Each row comes from the steps of one path. Every step used is in the known rows, and no mark comes twice. Write the path behind each row, first mark first.
Known rows:
L/C/D: [ -2  23  -8   4   1  -4  10  -7  -5   5  17   8  14  28 -13  -9 -12  31
  38 -11  12   9   9  22  14  22  -6  -3  -9 -17   4]
V/M/X/L/R: [ 13 -21 -11   0   9  10   0  22 -18  30  -8   2  -2  38   2  -9  -8   1
  -9 -22   9  -2  14 -26  -5   2  -6   8  -9 -17  -6]
B/M: [ -4  -2 -12   0   5  -4   4  -8   2   1   6 -19   4   3   3  14  11  17
   3  12  15   6  14   0   0  17  -6  13  -7 -10  -9]
E/B/M/V: [  4 -10   5 -15   7  15  -5  -7  -4   4  -1 -14  -2  13   7  24  11  -2
   8  17  18   7  17   0  14  27 -12 -12   9   0   5]
V/M/C: [ -3 -18  13  -3  -5   6   8  17 -18  29  32   6   2  15  12  -3 -12 -13
   3 -23  10  -6  27 -25   8   4   7  -4  -6 -20   5]
V/M/C/D/X/L/R: [  2 -16   5   1  -4   3   5  20 -19  28  23   3   8  23  15 -15 -20   3
  19 -20  -1   3  16 -19   0   5   3   3 -10 -19  -4]
V/M/B: [ 12  -9   6  -5 -10   8  15  22 -18  34   9  12   0  55   4  -1   0  -6
   0 -13  18   1  25 -21   5   1   7  -1  -6 -13   2]
C/L/R/D: [-39  -2  -6  -4  -2 -12  24 -19   7   7  -8   9  13   6 -20  -6  -6  -8
  33  13 -34  25  -2  28  22   7  12  12   2 -18   2]
V/M/X/L/C/D/R: [ 13   2  -2   3   6  10  -3  23 -20  21  -6   2  -4  46  10 -15 -10  11
  -7 -22  14   0  17 -19   6   7  -5   2 -14 -14  -7]
X/D/R: [-32  -7   3  12   5 -23   5   0  -7  -3   3  -5   2   7  37  -6 -11 -10
 -35   3 -13  -8   9  15   9   1   1  31  -1   5  -7]
C/D: [  1  39  -7  12   6  -8  20 -13  -1   3   2  11  14   6 -13  -2  -5  11
  33  -6 -19   7  21  21  -5  16  -1 -14 -12 -16  -5]
R/D: [-24  17   4  -6  -7 -23  16 -36  -5  -4   2  12   1   2 -19   1 -11 -16
  11  -6 -12  -2   6  11   8   0  -7  11  -1  -6  -8]
D/X: [ 19  -3  -3   4   9  -7  11 -14   3  -4  -7 -13  12  14  15  -4   0   8
  16  -4   0  -6  10   1   1   7   2   2 -20   2 -20]
E/B: [  8  -5  -2  -9   3  13   7  -1  -8   5   6   6   0  15   3   9   4  -8
   9  -1  -4   3  18   9  15  23  -6 -20  10   5  15]
M/C/D/R/L/X: [-16  11   6   8 -15  -3  20  -1  -6  11  15   4   5 -20  13 -17 -15   6
  14  -7 -15   0  13  12  13  21  -1   6  -2 -13  -3]
E/B/M/C/D/X/L: [ 12 -10  -3 -11  -5  11  -5   9 -11   7   3 -17  -2   5  17  -2   7   7
  21  11   4   9  16   2  14  30 -12  -6   5   7   0]
R/L/X/M: [  4  -3  -4  -6 -13  13  12 -11  -8  -2  -9   8   5   2  -5  -8 -18  21
  -5   2 -10   4 -20  10 -12   6  -4  17  10  -8  -3]
E/B/M/X/D/R: [  2 -10  -8  -6   1   8 -12  10 -11   1 -16 -24  -7  19  24   5  18  -6
 -10  20  12   4  15  -1  14  25  -9   1  12  11  -1]
C/D/X/M/V: [ 11  32   3  12  12  -7   8 -15  -3  -5 -11 -15  13  12   9  -7  -6   7
  34   7  -7   3  19  13  -8   8 -10  -9 -25  -8 -25]
X/D/R/L/C: [-28  -9   9   5  -5 -15   1  -1 -11 -10   2  -3   4  14  32 -12 -22  11
 -27   4 -10  -4  -5  19  10   2   3  36   3   4  -2]
B/M/C/D/R: [-17   6  -3   4  -4  -8   5   1  -2   5  15 -24   4 -15  17   1   5  14
  12  12  11   6  20   4  10  24  -6  14  -9 -11 -12]
L/C/D/R: [-11  27   0   7   0  -5   8  -7  -4  -2  15   5  13  33   2  -9 -15  32
  26  -8  10  10   6  24  22  26  -9   2 -11 -10   2]
E/B/M: [  9  -6  -5 -11   0  13  -3   1  -7   2   3 -12   0  17   8  15  13   2
   9  14  10  11  15   3  12  28  -8 -11  11   5   9]
V/M/X: [ 17  -7  -3   2   7  10   0  16 -15  25  -6  -1   0  38   3  -2   0 -10
  -6 -21  16  -6  25 -28  -3   1   3  -7  -9 -18  -6]
X/D: [-21 -14  -6   5   6 -20   8  -3  -7   9   6  -1   5   1  17  -6  -7 -14
 -16  -1 -13  -9  14  10  -3  -3   5  23   3  -4  -5]
X/M/B/E: [ -9  -3  -5  -4  -5   8  13   6  -6  26   3 -15  -6  12  13  -6  14 -14
  -3   3  24  -6  21  -5   9   8 -24  21 -15   1  -6]
L/R/D/X: [-22 -17 -13  -1  -1 -21  13 -22  -2   0  -1  -2  16  20  -7  -4 -15   4
  26   3 -14   7 -19   6  -4   2  -9  31  -1  -8 -16]

Write each row's path:
[-24 -19 -13  -2  -7 -15   9 -15  -5   9  -6 -10  11  25  -1 -10  -7  -3
  26   5   1   6 -19   0  -1   4 -17  42  -3  -3 -18] | L/R/D/X/M/B/E
[-10  46   1  19   6  -8  16 -11   1  -9   1   5  11  14   9  -3  -9  12
  16  -2 -21   8  18  24   7  19  -3  -7 -15  -8  -9] | C/D/R
[-33  -3  -6   4   0  -8  17  -1   6   9 -16   9   8  11   6 -15   2 -16
  -6  14 -29  19  -2  32  25   8  22  12  12 -11  -1] | C/L/X/D/R
[  0   6   2   5  -7  -8  18  -2  -4  13  15  -7  10 -21  11 -17  -6  -2
  34 -10 -11  -6  27   5   8  16   2  -5 -15 -11 -10] | M/C/D/X
[ -7   9   2 -10  -7 -22   7 -30  -8  -7  -8   3   1  17  -6 -16 -16   4
  17  -9  -5  -1  -8   9  11   1 -13  22  -9   3 -19] | R/D/X/L/C
[-13   7  10   6  -8   4  13 -12  -1 -13  -6   7   3  14  18  -4 -18  20
 -24   0 -13   3 -15  14  10  17   0  17   2   0  -3] | D/R/L/X
[-16 -24  10  -5  -6   7  12  20 -14  31  27   5   8  17   8  -8 -13 -13
  14 -13  -3   8  21 -16  17   3  15  -1  -3 -25   8] | V/M/C/L/R
[-36  -6   3  -6   1 -10  17 -22   6   3 -16  -5  12   9  -7  -4  -6 -13
  30  22 -25  21  -2  23  21   1   5  15  -7 -17  -9] | C/L/R/D/X/M/V
[-12  14  17   5  -6   3  13 -13  -2 -18  -1   4   3   7  20   1 -19  22
 -19  -1 -14   0  -2  13  14  15  -2  13  -9   2   0] | D/R/L
[  0   3   1   5  -7  -6  18   1  -6  18  14  -5   5 -24  11 -20 -10   5
  29 -13 -15  -4  25   5   8  16  -3   1 -17 -10 -11] | M/C/D/X/L
[ -9  42   3  15  -3  -1  12 -10  -6 -15  -7   5  10  13  11 -11 -15  20
   9   6 -20  11  -1  26  -1  16  -6   3  -6  -6  -9] | C/D/R/L/X/M
[  7  20   5  -5 -14  11  12 -15  -8  -8   4  14  14  16 -19  -9 -25  49
  31  -7  -6  10  -7  19   1  17   1   4  -1 -14   9] | R/L/C/D
[-13 -15  -7  -3  -5  -5   7   0  -1  15  20 -23   1 -20  12   5   7   9
   6   7  19   1  22  -6   9  19  -7  16  -8 -12  -8] | B/M/C
[-20 -15  -9  -4  -9  -3   9   2   2  18   9 -20   3 -18   6  -2  12   3
  10  17   8  12  15   5  17  20   5  16   3 -17  -7] | B/M/C/L/X
[-10  15   5  -4  -6 -25  10 -36  -3 -11  -9  -1   4  11  -7  -7  -8 -11
  20  -3  -9  -4   1   7   5  -2  -3  13  -8   1 -22] | R/D/X
[  1   6 -13  -2   4   1  14   0  -7  14   7  16   0  11  -9 -14 -22  39
  11 -20  -2   9   4  18  12  19 -19  13 -13 -10   3] | X/L/C/D
[-13  12   5  -6 -11 -18   6 -27  -7  -1 -14 -12  -1  17   2 -14   2 -21
  17   1   5  -6   1   1   7  -2 -13  24 -11   6 -24] | R/D/X/M/B/E
[ 12  32  -6  14   2  -2  10  -4  -4   3 -12 -14  13  21   9 -15   7   6
  39   2  -1   3  18  11  -5  13  -8   1 -23  -1 -22] | C/D/X/M/B/E
[-32 -25  -1  -5  -9  -2  27   2   3  28  19   1   7 -27   1 -12  -6 -12
  24  -1 -20   8  19  10  28  15   9  10  -4 -22   8] | M/C/L/R
[ -5  -6 -10   8   1  -7   2   1  -7   3 -33 -17  -5   4  20 -18   0  -4
 -30   0  -4 -17  14   0   2   3  -2  25  -5   1 -17] | M/X/D/R/L
[ 16  -6 -24   0  10   5  11   3  -3  21 -30  -5 -10  -7  -5 -13   4   6
 -16 -18  -1 -10  22  -6   2  10 -16  11 -16  -6 -13] | M/X/L
[-22  -1 -10  -3  -5   8  20   3   8  24 -17   3   2  12  -5 -14  16 -19
  10  11  -8  20   6  22  24  14  10  10   5 -13   1] | C/L/X/M/B/E
